Each row comes from the steps of one walk. Every step used is in the known rows, and no mark comes twice. Write the walk behind each row, first mark first.
Known rows
V, G, K, S: [  1   7 -21  10  14 -24  -3 -23 -22   2   5  -5   0  -4   6 -41  13 -24
  26  20   1   6]
K, G, R, S, J: [-16 -17 -13   8  -3  14 -20 -28   0   9   7 -37  13  12   3  14  15 -37
  26  31  -9 -10]
R, G: [-23  15   1  -6  13   8  -1   2  -9  -6   4   4  16  -5  26  -7  -5 -15
  -9   0 -11   0]
F, S: [-15  14  -4  10  14  -5   9  10  14 -13  -5  -5  -2  18  -3  -9 -10   0
   2  -6  -1  -9]
Q, G, F: [ 10  33  -1 -15 -26  -6   5   1   5   8   0  17  -6   5 -10   5  -9  -1
  13  11   0  16]
R, G, K, S, F: [-32  29  -4  14  21 -10 -36 -35 -12  -6  15 -15  55   7  11 -36  -7 -32
  28  22 -16 -10]
V, G: [  5   1 -11 -10   4  -4   2   0 -12   3  -6  -2 -10 -25  13 -23   2  -2
   2 -11   6  12]
K, S, F: [  4  17   3   6   9 -16 -39 -29  15   0   3 -15  49  -6 -23 -14  -8  -6
  16  12 -12 -10]
G, K, S, F: [ -8  13  -4  22   8 -19 -34 -37  -3   1  11 -18  39  12 -15 -29  -3 -17
  37  24  -5 -10]
Q, G, V: [ 31  17   1 -21 -21  -3  19  21 -15  14 -11  -3 -29  10  -6  11  20  -5
  16 -19   6  -5]
K, G, V: [  7  -1   1 -14  -4  -4   1 -11   4  18  -5 -14 -17 -11 -20  11  19 -13
  27  -1 -27 -18]
K, G: [  0  -2  -2  -6   3   4  -6 -14   9   8   5  -6   8 -12 -21  14  -2 -20
  10  18 -19 -11]
R, S, K, G: [-24   6 -10  -6  10  17 -10 -34  -1 -16   8 -20  32  -9  -5  15   9 -25
  20   5 -21 -30]
F, S, K, G: [-13   6 -12   9  13  -4  -4 -10  16  -5  -3 -14  22  -2 -22  10 -18 -20
  23   4  -9 -35]
F, S, J: [-12   9  -8  19   7  -8  -5   6   7 -11 -10  -8  13  24  -2  -2 -12  -6
  13 -14   8 -18]
R, G, K: [-36  11  -7   9  12   4   4  -6 -27  -5  12   0   7  14  34 -20  -1 -26
  12  11  -4   1]
V, G, K: [ -7  -4 -18   5   4  -9   7  -9 -30   4   3  -6 -21  -5  21 -37   6 -14
  24   1  13  12]
G, V: [  5   0   4  -8  -7  -8   7   3  -4  10 -10  -7 -24   0   1  -3  20   7
  17 -19  -8  -7]
R, G, J: [-40  -2  -3   3  11   5  -2  -1 -24  -5  16   5   6  16  29 -16  -4 -29
  15  17   0   4]
Q, G, K, S, F: [ 17  29  -7   8  -7 -13 -21 -20 -12   6  10 -15  34  22 -22 -14  -3 -29
  37  24   8  -8]
Q, G, K, S: [ 22  23 -13   8  -5 -15   6  -5 -20   3  10   0   6  31 -16  -3  10 -33
  23  32   8  -4]
Q, G: [ 25  16  -3 -13 -15   6  13  17 -11   5  -1   5  -4  10  -8  15   0 -11
  -1   1  14   2]
R, G, V: [-18  15   5 -15   6   0   5   5 -12   4  -6  -3  -8  -5  27 -10  15  -8
   8 -20 -17  -7]
G, K, S, J: [ -2   1 -15  29   2 -23 -20 -26 -16   1   6  -6  26  27  -6 -11   9 -26
  34  22   3 -16]
Q, G, F, S, J: [ -4  41 -10   4 -18 -13  -1   6  14  -3 -10   9   7  28 -12   4 -20  -7
  24  -3   6  -3]
K, G, V, S, F: [  5   3  13 -19 -14   9 -10 -34  18  16  -8 -56 -10 -32 -13  -2   1   1
  55 -19 -29 -27]

Which walk is each row?
[-31  28  -4   2   7 -14  -5 -22  40  -2  -1   2   3   1 -28  -3 -21 -10
  26  22 -34  -7]	K, G, F, S
[-14   8  -5  -4 -12 -10 -21 -37  19  12   3   3  22 -25 -22   8 -18  -9
  34  20 -23 -14]	S, K, G, F
[-15  13   9 -21  -3  12  21  -3  -7  -1 -10 -32 -31 -16  41 -12  11   1
  24 -30 -21 -10]	R, G, V, S
[  2  -8  -8  -1  -1   2 -12 -20   2   8   3  -9  26 -20 -18  19 -10 -19
  21  11  -9 -27]	S, K, G
[ 30  -8  -6  -4 -24   3   7  21 -11  27   1 -14 -21  17   0  11   3 -18
   6  25  29  15]	Q, G, R
[-19  -3 -11  -5   6  10 -26 -25 -10   4   1 -45   7 -15  27 -40   8 -10
  20   2   8  17]	V, G, R, S, F
[-29 -10 -17  17  12  -7  -5 -13   1  -4  10 -15  12  18 -19  -1 -20 -34
  47  23   0 -33]	F, S, K, G, J
[-22  26 -18   6   1 -23 -11 -12  13  -5 -16   4   0  -6   9 -34 -17   4
  27 -14  -1   7]	V, G, F, S, J
[-19 -15 -13  10  -1  11  -9 -16 -10  -2   4 -32   6  11  23  -3  13 -11
  17  10  13  -6]	G, R, S, K
[-38  21  -9  -8   0   5 -18 -51  16 -13   8  -7  30 -13  -8   6   0 -13
  34  14 -35 -18]	R, S, K, G, F
[  9  -7   2 -10 -20   2  15 -11  -5   5 -16 -40 -31 -19  18  -2   9  17
  43 -40   0 -28]	G, V, S, K
[  7 -31 -11   8 -10   0 -17 -17   2  31   5 -28   8 -14 -11  14  -7 -26
  27  33   6 -15]	S, K, G, R
[ 12  12  -9   3 -16   2  17   9 -29   5   8   0 -14  29   0   1   5 -24
  21  13  20   2]	Q, G, K
[ -3  14 -16  11  12 -23 -31 -37 -16   4   5 -21  28 -12  -1 -51  -2 -19
  39  13   0   1]	V, G, K, S, F
[ -8 -17 -14  16   5  -6  -9  -7  16  16   0 -34   4   5 -14   5 -15 -27
  30  28   6 -24]	F, S, K, G, R
[-20 -12  -8  -1   5  17  -6 -24   5   6  11 -35  -2   6  -1   8  17 -32
  16  38 -17  -1]	K, G, R, S
[-38  30   2  -8   3  -4  -9 -15   8  -2   4  16  14 -11  22 -15 -12  -4
   5   9 -24  14]	R, G, F
[-24  -4   0   6   2  15 -29 -25   4   0   7 -43  18   9  14 -16   4  -7
  19  13   2   6]	G, R, S, F
[-24  25 -19   2   5 -23  -5 -13  11  -8 -14   1   1 -20   9 -38 -22   9
  27 -16   1   0]	V, G, F, S, K
[-26  17 -14  23  15 -15 -20 -24 -24  -5  10  -2  42  21  20 -18   4 -42
  25  22  -8 -15]	R, G, K, S, J
[-13   8   4 -12 -10  10   8  -6 -13   2 -15 -34 -15 -11  43  -6   9  -4
  34 -39 -12 -21]	R, G, V, S, J
[ -4  41 -12   0 -14 -13   5   4  13  -5  -8   8   7  15 -12   0 -25  -1
  25  -4   9 -10]	Q, G, F, S, K
